Every row comes from one small tree of marks. Brackets hold a mark, then the marks that hang from it, in the order of their numbers. Every link used is in the known rows. Which tree was each row made from?
In the rows, zero is written as 128.
Known rows:
{z59 {z344 {z553 z465}}}: [161 105 112 148 137 132  47 148 143 136 132 137 132 121  94 101 108 104
 132 101 106 112 125 164 142 153 138  61 111 116 149 174 139 149 113 151
  63  81 140 130 108 133 156 196 103 105 185 110 154 106]
{z544 z207}: [158 116  97 162 130  89  71 151 149 151 118 148 104 141 122 119 119  89
 127 109  99  96 108 166 153 178 125  55 158 142 122 164 128 106 136 156
 102 105 135 130 112 140 158 176 101 129 172 131 132 131]
{z65 z621}: [143 122  81 145 135  72  41 160 152 121 120 138 116 133 108 138 128  76
 146 122  97 130 107 152 151 178 115  66 131 143 117 186 124 120 152 141
  78  86 168 137  89 121 138 181 110 115 181 104  86 122]
{z553 {z465 z846}}: [146 109  94 164 145 103  68 137 170 110 142 147 131 106  71 121 108  92
 124 124  93 110 113 170 141 153 147  84 162 154 116 173 138 142 122 154
  73 105 159 151 129 142 162 176  96 129 135 121 120  94]
{z621 {z65 {z344 {z553 {z465 {z846 {z207 z757}}}}}}}: [161 107  73 154 147 115  63 146 152 120 120 161 118 135 106 111 107  79
 135 126 105 120  83 136 129 181 125  85 168 148 123 188 122 134 136 161
  78  85 152 148 110 129 158 187 111 170 157  96 123 112]
{z207 {z757 {z344 {z553 z465}}} z846}: [145 100  98 156 138 152  62 138 173 124 109 123 127 153 107  92 126  49
 107 112 115  91 102 224 127 157 155  53 140 123 131 172 108 130 144 128
 100  81 131 137 150 139 143 181 118 132 159  97 120 115]
{z65 {z344 {z553 z465}} z621}: [135 120  89 140 108  76  19 160 157 106 111 139 127 143  98 128 129  83
 145 102 106 137  96 147 133 186 124  65 148 144 162 189 130 129 144 148
  83  66 163 149  81 110 153 216 109 135 163  75  93 118]
{z65 {z344 z553} z621}: [136 133  89 138 109  69  15 159 145 117 106 141 119 145 115 131 145  78
 153 100 110 138  92 134 141 194 115  59 142 141 147 189 125 124 143 143
  84  61 164 131  80 108 140 214 114 140 181  81  95 124]
{z65 z344 z621}: [140 134  75 144 119  54   8 166 150 113 105 135 105 143 123 141 137  79
 156 116 108 140  92 145 145 190 113  70 142 148 128 188 123 116 152 141
  85  79 178 147  87 116 142 190 110 137 174  80  84 119]
{z869 {z66 {z435 z544}}}: [150 104  97 131 163 106  69 172 113  98 129 132 140 130 134 144 128 101
 127 131 114 106 113 149 156 160  95  96 167 167 101 171 125 131 174 136
  73  89 116 133 144 139 141 159  94 133 162 103 120 109]
{z413 z66}: [179 112 100 151 133 108  50 162 145 141 124 167 100 143 103 126 141  57
 121 107  98 114 128 147 158 182 111  73 152 154  99 177 126 137 134 168
  71  82 153 133 100 144 134 161 105 111 169 109 126  93]
{z413 {z66 {z435 z544} z869}}: [168 111 134 126 150 107  70 184  93 109 153 159 123 139 119 157 132  77
 131 106 108 124 127 135 150 192  78  90 178 159  92 164 132 159 160 161
  62  86 126 161 131 128 105 153 119 122 132  78 114  90]
{z59 {z176 {z465 {z846 z207}}} z344}: [168 123  94 173 144 117  49 129 130 148 152 139 105  85 105 124  88 136
 128 124 114  86 132 139 153 126 144  71 116 113  81 165 136 154  97 142
  55  92 177 107 118 176 153 167 124 144 171 124 149  87]
{z894 {z59 {z176 {z465 z553 z846}}}}: [155 137 102 158 134  96  73 133 157 122 124 174 124 106 115 145  85  93
 123 121 127  77  98 104 148 134 126  77 144 135  96 172 130 151 107 126
  81  99 160 134 124 160 134 192  96 154 155 116 121  96]
{z435 {z66 z869} {z544 z207}}: [175 107 107 146 132  99  73 189 101 128 155 156 128 152 132 162 123 103
  98 118  95  93 115 148 145 209  88 100 158 103 142 169 130 125 162 140
  97  83 104 156 128 145 135 181  93 139 160  80 173 128]
{z236 {z156 {z894 {z59 z176 {z344 z553}}}}}: [148 113 104 132 129  96  61 148 135 145 115 165 107  79 113  93  76  97
 132  90 106 110 108 139 154 169 147  60 135 131 144 183 128 152 111 143
  53  87 145 111 110 139 147 180  97  88 185 107 133 120]
{z621 {z65 {z344 {z553 z465}}}}: [157 109  88 147 151 115  53 166 162 125 108 166 124 150 121 113  98  84
 146 114  98 137  85 140 129 189 103  69 152 135 143 188 123 136 143 165
  72  89 144 153  97 127 146 197 103 137 173  97 123 118]
{z413 {z66 {z435 {z544 {z207 z757 z846}}} z869}}: [173 105 125 124 147 116  73 172  98 110 151 143 109 152 134 148 139  61
 114 113 111 105 122 157 145 190  89  81 189 155  94 153 123 145 168 151
  83  88 121 170 155 130 119 161 127 139 129  72 115  99]
{z621 {z65 z344}}: [162 119  78 150 161  97  45 171 155 131 102 164 106 149 140 127 104  81
 153 125 103 137  81 141 139 191  93  74 146 139 117 188 118 127 149 159
  73  99 155 150 101 134 138 177 102 139 181 100 115 117]
{z621 z65}: [164 111  82 152 174 110  71 165 157 137 114 167 114 142 129 124  97  79
 147 129  91 128  93 146 143 182  94  70 137 137 107 184 119 129 148 159
  67 105 147 144 106 138 134 170 102 120 186 121 116 121]
{z894 {z59 {z176 {z465 z553 {z846 z207}} z757} z344}}: [174 136 105 157 139 108  71 121 148 126 133 147 114  88 102 138  71 117
 130 132 137  64 109 103 150 112 134  70 133 121  98 168 140 159  86 134
  74  93 175 117 114 172 142 173  98 158 172 125 131  88]
{z894 {z59 {z176 {z465 {z846 z207}} z757} {z344 z553}}}: [162 136 117 147 133 119  70 118 147 128 132 151 125  89  98 124  75 116
 124 120 130  70 118 106 146 118 134  51 135 113 117 171 134 156  89 139
  75  78 158 108 105 172 147 184 104 145 183 126 140  98]
{z66 z413 {z435 {z544 z207}} z869}: [135 116 156 122 159  95  96 178  77 106 164 141 144 127 145 164 132 107
 147 110 108 116 118 142 145 168  74  95 195 156  98 126 139 142 166 128
  88 102 110 172 142 125 113 164 149 148 118  84 118 104]
{z413 {z66 z435 z869}}: [169 120 138 136 149 106  73 176 103 112 136 165 115 136 110 153 137  73
 134 100  98 130 128 139 146 185  87  79 179 176  84 159 128 145 148 171
  60  99 146 160 122 127 105 155 120 124 140  94 104  86]
{z894 {z59 {z176 z465 z757} {z344 z553}}}: [159 136 123 140 139 128  57 128 162 124 120 142 130 104 118 120  70 114
 125 114 130  81 120 120 142 124 118  43 117 106 139 175 128 153 106 136
  74  86 145 115 106 168 136 196 100 120 194 116 140 105]
{z344 {z553 {z465 {z846 z207}}}}: [146 106 104 155 125 117  81 136 153 127 141 160 136 110  59 105 121  87
 125 101  97  99 117 151 143 159 156  72 163 149 129 175 138 144 107 164
  75  74 141 122 105 136 164 190 105 144 148 124 131 101]
{z207 {z757 z344} z846}: [150 110  88 158 146 135  53 142 166 130 104 119 110 154 128 104 132  45
 118 123 117  94  97 223 136 160 145  57 135 126 105 171 102 120 150 123
 100  91 142 138 156 142 135 158 118 133 167  98 114 116]
{z236 {z156 {z894 {z59 {z176 z465}}}}}: [141 114  98 134 143  84  61 149 161 127 109 167 100  85 112 112  62  92
 123 107 100 108 107 150 159 165 142  67 158 146 121 188 124 142 124 136
  59 105 153 115 111 154 141 167  98  99 163 113 111 114]
{z435 z66}: [170 115  94 157 139 106  58 177 139 130 122 161 111 145 110 145 144  82
 108 114  91 109 121 153 151 185 114  90 130 126 127 185 120 122 140 149
  86  87 139 131 102 145 136 179  96 119 186 105 159 108]
{z465 {z553 z344} {z846 z207}}: [157 118  79 164 135  71  87 134 132 128 153 149  98  93  61 129 122  93
 129 127 130  84  84 127 140 144 152  98 171 175  81 167 161 143  81 151
  81 102 181 127 121 133 155 168 105 187 155 134 121  87]
{z236 {z156 {z894 {z59 {z176 z465 z757} z344}}}}: [151 120 105 132 153  95  54 137 162 125 112 143 101  74 108 112  50 107
 129 116 107 104 112 153 156 150 139  57 148 135 130 183 131 149 115 139
  54 105 162 109 110 160 138 161  97  89 178 120 118 111]
{z156 z894}: [147 117  93 143 165  94  49 160 141 117 112 153 113 110 119 121  99  78
 137  96  98 132 122 161 158 198 117  74 147 140 113 171 124 107 131 149
  62 107 144 117 110 131 155 155  97 112 169 125 118 112]
{z413 {z66 {z435 {z544 z207 {z553 z465}}} z869}}: [173 102 127 132 134 102  90 177  88 113 154 163 126 139 113 157 119  89
 114 106 100 105 130 145 148 190  88  90 196 158 113 149 138 158 150 173
  76  95 120 184 132 130 124 158 115 128 118  87 121 103]
{z236 {z156 {z894 {z59 {z344 {z553 z465}}}}}}: [144 102 105 125 134  96  62 152 153 128 112 166 116  88  94  94  70  90
 126  94  99 115 105 154 151 168 154  64 151 138 157 184 135 152 114 144
  57  92 144 125 110 133 155 180  90  86 171 109 125 118]

Which tree is each row?
[163 115  69 164 138  86  87 124 138 117 152 133  99  93  67 123 128  80
 119 134 135  80  84 137 135 141 157 107 171 182  81 172 154 138  96 142
  87 104 179 130 140 128 157 168 111 197 148 119 125  90]
{z465 {z553 z344} {z846 {z207 z757}}}
[154 115  88 153 153 109  55 152 158 123 116 171 126 136 113 121 103  87
 145 118 101 131  81 134 127 186 108  72 162 140 132 184 130 144 131 164
  72  89 153 151 108 131 147 199 104 148 166 108 121 114]
{z621 {z65 {z344 {z553 {z465 z846}}}}}
[147 103 102 127 156 104  85 168  93 101 134 137 148 119 142 154 145 103
 126 129 108  97 121 145 160 145  91 107 177 174  92 142 130 138 162 129
  80  87 121 149 138 142 139 160 116 141 153 107 126 105]
{z869 {z66 z413 {z435 {z544 z553}}}}
[151 123 118 184 136 142  72 132 169 138 127 122 140  99  89 101  86 116
 137 103 111 101 128 172 128 147 128  53 131 121 145 174 130 144 128 171
  75  93 144 115 107 163 135 165 108 108 169 120 131 111]
{z59 {z176 {z757 {z344 {z553 z465}}}}}
[169 130 116 161 139 145  53 126 139 149 138 105 122  87 105  98 102 126
 149 104 117 103 135 145 139 140 123  46  92 110 141 173 133 157 106 162
  58  80 149 100 107 155 142 187 112 104 206 116 158 108]
{z59 {z176 z757} {z344 z553}}
[142 133 120 149 155 114  62 140 157 113 102 166 138 101 121 126  51  96
 122  91 124 101 120 136 144 170 112  47 155 113 137 168 126 123 115 140
  72  98 137 104 105 160 139 163  98 117 173 131 116 115]
{z156 {z894 {z59 {z176 z465 {z757 {z344 z553}}}}}}
[137  92 101 123 154 101  89 172 108  85 147 130 151 115 126 142 123 114
 113 135 114  98 120 157 141 133  99 107 191 180 116 141 139 138 164 134
  84 100 120 172 146 144 156 164 113 140 147 101 126 102]
{z869 {z66 z413 {z435 {z544 {z553 z344 z465}}}}}
[157 129 104 164 163 116  64 124 181 114 137 105 111  93  94 132  71 117
 130 131 125  91 114 156 132 125 116  66 137 148 111 177 142 143 118 152
  69 118 170 115 112 168 128 176 111 139 170 122 125  93]
{z59 {z176 {z465 {z553 z344}} z757}}
[136 119 148 116 157  94 101 179  66  96 159 141 151 114 136 171 137 103
 149 113 103 117 121 143 150 165  75 106 178 161  89 129 138 160 155 131
  74  97 118 180 140 123 100 159 148 141 117  82 115 100]
{z66 z413 {z435 {z544 z553}} z869}
[130 116 146 117 147  81 111 177  67 102 167 137 138 118 142 164 125 118
 134 112 113 106 114 146 137 163  75  92 201 164 110 119 146 145 153 136
  94 110 112 192 148 125 117 165 148 151 123  90 122 115]
{z66 z413 {z435 {z544 z207 {z553 z344}}} z869}
[147 111  98 154 138 145  59 137 164 133 103 124 120 155 120  96 138  44
 113 110 118  90  98 217 133 162 147  49 134 122 118 172 104 127 143 125
  99  76 132 124 150 137 133 178 121 134 174  99 122 120]
{z207 {z757 {z344 z553}} z846}
[161 101 125 120 140 102  82 183  97  97 165 153 127 130 104 151 112  91
 112 110 107 116 128 147 136 180  85  94 191 167 116 157 142 163 150 171
  67  99 126 193 135 129 119 156 115 123 125  77 118  93]
{z413 {z66 {z435 {z544 {z553 z344 z465}}} z869}}
[173 120  78 187 134 102  88 123 129 137 133 151 116 107  72 134 134  75
 131 126 131  74  86 143 149 155 159 106 163 160  68 170 144 144  95 139
  87  89 177 109 132 132 139 155 112 191 137 126 121  93]
{z465 z553 {z846 {z207 {z757 z344}}}}
[157 123  98 141 147 102  50 158 123 127 117 166 114  94 142 116  73  98
 131  90 119 113 123 118 155 173 122  69 122 111 128 164 121 127 114 136
  61 103 143 131 117 145 164 165  93 110 181 111 133 111]
{z156 {z894 {z59 z176 z344}}}
[152 128  88 163 147  75  76 130 147 119 146 143 110  94  77 136 122  91
 131 125 131  96  78 135 132 149 134  90 161 171  97 166 162 149  90 142
  78 112 176 135 141 130 141 190 100 166 160 133 122  93]
{z465 {z553 z344} z846}
[165 108 122 135 146 108  69 193  97 112 162 155 141 137 129 169 145  91
 111 122  95 109 125 141 145 189  82 122 148 113 122 160 132 144 162 121
  81  76 115 161 123 147 119 175 116 137 151  65 170 100]
{z435 {z66 z413 z869} z544}
[149 114 100 176 139 138  68 125 163 122 120 136 147 127  89 104 119  74
 112 113 120  97 105 191 128 163 147  75 152 140 130 178 125 133 138 139
  91  89 135 126 141 132 138 173 115 135 151 105 133 118]
{z207 {z757 {z344 {z553 {z465 z846}}}}}
[155 137 107 142 167 102  51 129 144 107 122 151 120  75 123 134  55 110
 125 113 123 101 124 122 150 154 120  61 145 116 114 161 132 132  99 133
  58 110 161 116 125 163 154 163  96 124 174 134 125 101]
{z156 {z894 {z59 {z176 {z465 z846} z757} z344}}}
[133 126 161 130 169 100  91 173  93  97 142 147 140 115 125 159 142  96
 159 105  97 137 121 145 140 155  87  92 180 182  78 131 131 136 151 137
  70 113 141 171 131 120  99 161 148 141 127  95  99  87]
{z66 z413 z435 z869}
[153 118 101 134 145  92  59 141 150 134 113 141  99  70 110 101  66 103
 139 108 106 111 110 149 154 160 140  61 140 138 136 183 128 149 116 145
  55 103 159 114 111 150 143 159  92  85 184 115 121 116]
{z236 {z156 {z894 {z59 {z176 z757} z344}}}}
[175 102  93 145 117  93  83 179  93 145 152 161 125 147 141 163 151  98
  92 122 100  69 126 146 162 187  97 105 157 100 142 147 134 139 142 136
 116  69 108 154 114 156 147 182 119 138 166  99 185 130]
{z435 {z66 z413} {z544 z207 z553}}
[148 101 111 134 157 104  81 169 102 108 136 139 142 130 149 148 140 105
 123 129 114  98 117 145 155 148  92  95 190 170  98 140 132 124 172 127
  91  91 115 142 142 146 149 164 117 146 153 109 128 108]
{z869 {z66 z413 {z435 {z544 z207}}}}
[151 101  86 178 136 113  78 135 162 120 140 147 131 111  63 112 105  88
 115 127 104  93 113 182 138 149 166  91 173 153 108 173 133 134 125 154
  85  97 158 143 127 145 165 147 106 151 127 115 120  96]
{z553 {z465 {z846 {z207 {z757 z344}}}}}
[131 115 147 123 158  95 108 166  72  85 174 144 161  98 115 173 130 111
 142 120 100 114 120 146 143 154  88 114 196 166  91 125 145 171 145 133
  73 101 125 193 154 126 112 164 145 151  97  87 111  91]
{z66 z413 {z435 {z544 {z553 {z465 z846}}}} z869}
[180 103  79 149 115  92  79 180 100 145 144 157 118 153 134 157 134 101
  88 121  98  68 118 152 162 203 102  95 146  94 151 171 130 137 145 149
 111  72 103 146 117 151 150 181  95 130 175 102 183 142]
{z435 z66 {z544 z207 z553}}
[132 126  88 146 109  70  22 147 153 102 120 142 128 129  91 132 134  86
 144 107 104 134  92 138 132 184 132  68 159 147 152 184 135 135 132 146
  83  66 172 148  92 113 153 218 112 147 158  85  95 114]
{z65 {z344 {z553 {z465 z846}}} z621}
[166 134 109 149 135 114  60 140 148 133 122 137 117  98 127 116  84 107
 137 118 125  93 116 120 144 132 119  56 108 112 130 173 122 147 114 141
  77  96 151 137 114 160 146 175  90 111 194 109 136 108]
{z894 {z59 {z176 z757} z344}}
[142 119 100 133 152  83  68 136 172 113 116 142  97  72  96 115  48 101
 123 117 121 100  94 149 143 148 138  67 168 160 134 185 142 148 110 140
  62 117 166 117 115 152 135 168  93 111 169 121 109 108]
{z236 {z156 {z894 {z59 {z176 {z465 {z553 z344}} z757}}}}}
[152 101  87 165 136 100  78 142 158 119 147 153 121 104  59 116 109  91
 124 125  91 100 118 162 147 150 160  90 171 160 102 173 138 139 117 163
  76  97 163 146 113 146 172 159 101 147 130 122 119  91]
{z553 {z465 {z846 z207}}}
[169 131 109 164 164 134  39 124 161 130 137 101 111  91 112 123  71 134
 137 132 117  97 138 162 145 120 119  52 104 112 112 172 134 150 114 147
  56 103 170 105 110 178 135 167 114 109 191 123 145  96]
{z59 {z176 z465 z757} z344}
[162 135 119 145 127 126  64 133 146 136 122 140 127 100 120 109  88 106
 137 105 128  90 117 113 140 136 121  48 109 109 146 174 125 153 106 144
  77  81 141 125 107 155 144 193  94 113 203 110 145 112]
{z894 {z59 {z176 z757} {z344 z553}}}
[140 115 148 123 162 106  96 170  80  97 164 128 144 127 148 158 137  97
 139 118 115 113 116 151 140 166  79 102 194 162  96 129 132 136 177 121
  93 104 107 172 157 120 115 164 151 156 114  72 120 107]
{z66 z413 {z435 {z544 {z207 z757}}} z869}
[143 111 112 154 134 118  73 133 160 120 137 154 144 112  69 110 121  87
 124 102  97 107 112 156 138 163 145  67 157 147 139 176 139 148 114 158
  73  80 138 129 116 133 155 204 102 129 153 123 134 103]
{z344 {z553 {z465 z846}}}
[175 104 110 143 139 113  80 180  97 117 162 142 133 147 145 160 145  89
  91 129 102  88 120 151 141 192  89 119 168 115 131 151 128 123 174 117
 108  84 103 164 142 143 134 181 120 155 145  60 181 120]
{z435 {z66 z413 z869} {z544 {z207 z757}}}
[138  96 123 136 146 130  81 161 124 114 146 128 140 153 128 125 117  91
 117 106 128  90 105 188 139 168 118  65 177 124 144 159 128 151 169 137
 107  80  93 143 156 128 141 174 132 133 137  94 118 124]
{z66 {z435 {z544 {z207 {z757 {z344 {z553 z465}}} z846}}}}
[138  96  74 153 141  95  77 138 170  96 164 126 112  98  55  97  96  96
  98 136 112  99 109 175 119 135 164  91 185 176 126 175 145 127 126 156
  87 116 159 166 137 140 185 162 104 159 140 107 127  95]
{z553 z344 {z465 {z846 {z207 z757}}}}
[163 135 106 197 151 119  76 111 162 134 133 129 122  85  76 141  78 122
 135 129 129  71 113 151 142 126 134  71 153 133  81 167 145 152  97 153
  73  99 184  89 110 180 121 148 118 162 151 144 119  89]
{z59 {z176 {z465 z553 {z846 z207}} {z757 z344}}}
[154 123  88 173 141  97  72 129 148 129 152 143 103  88  87 132  88 118
 121 124 124  80 110 131 141 130 141  84 150 149  81 169 146 148  99 146
  69 106 178 116 119 165 147 174 119 171 152 125 130  84]
{z59 {z176 {z465 {z553 z344} {z846 z207}}}}
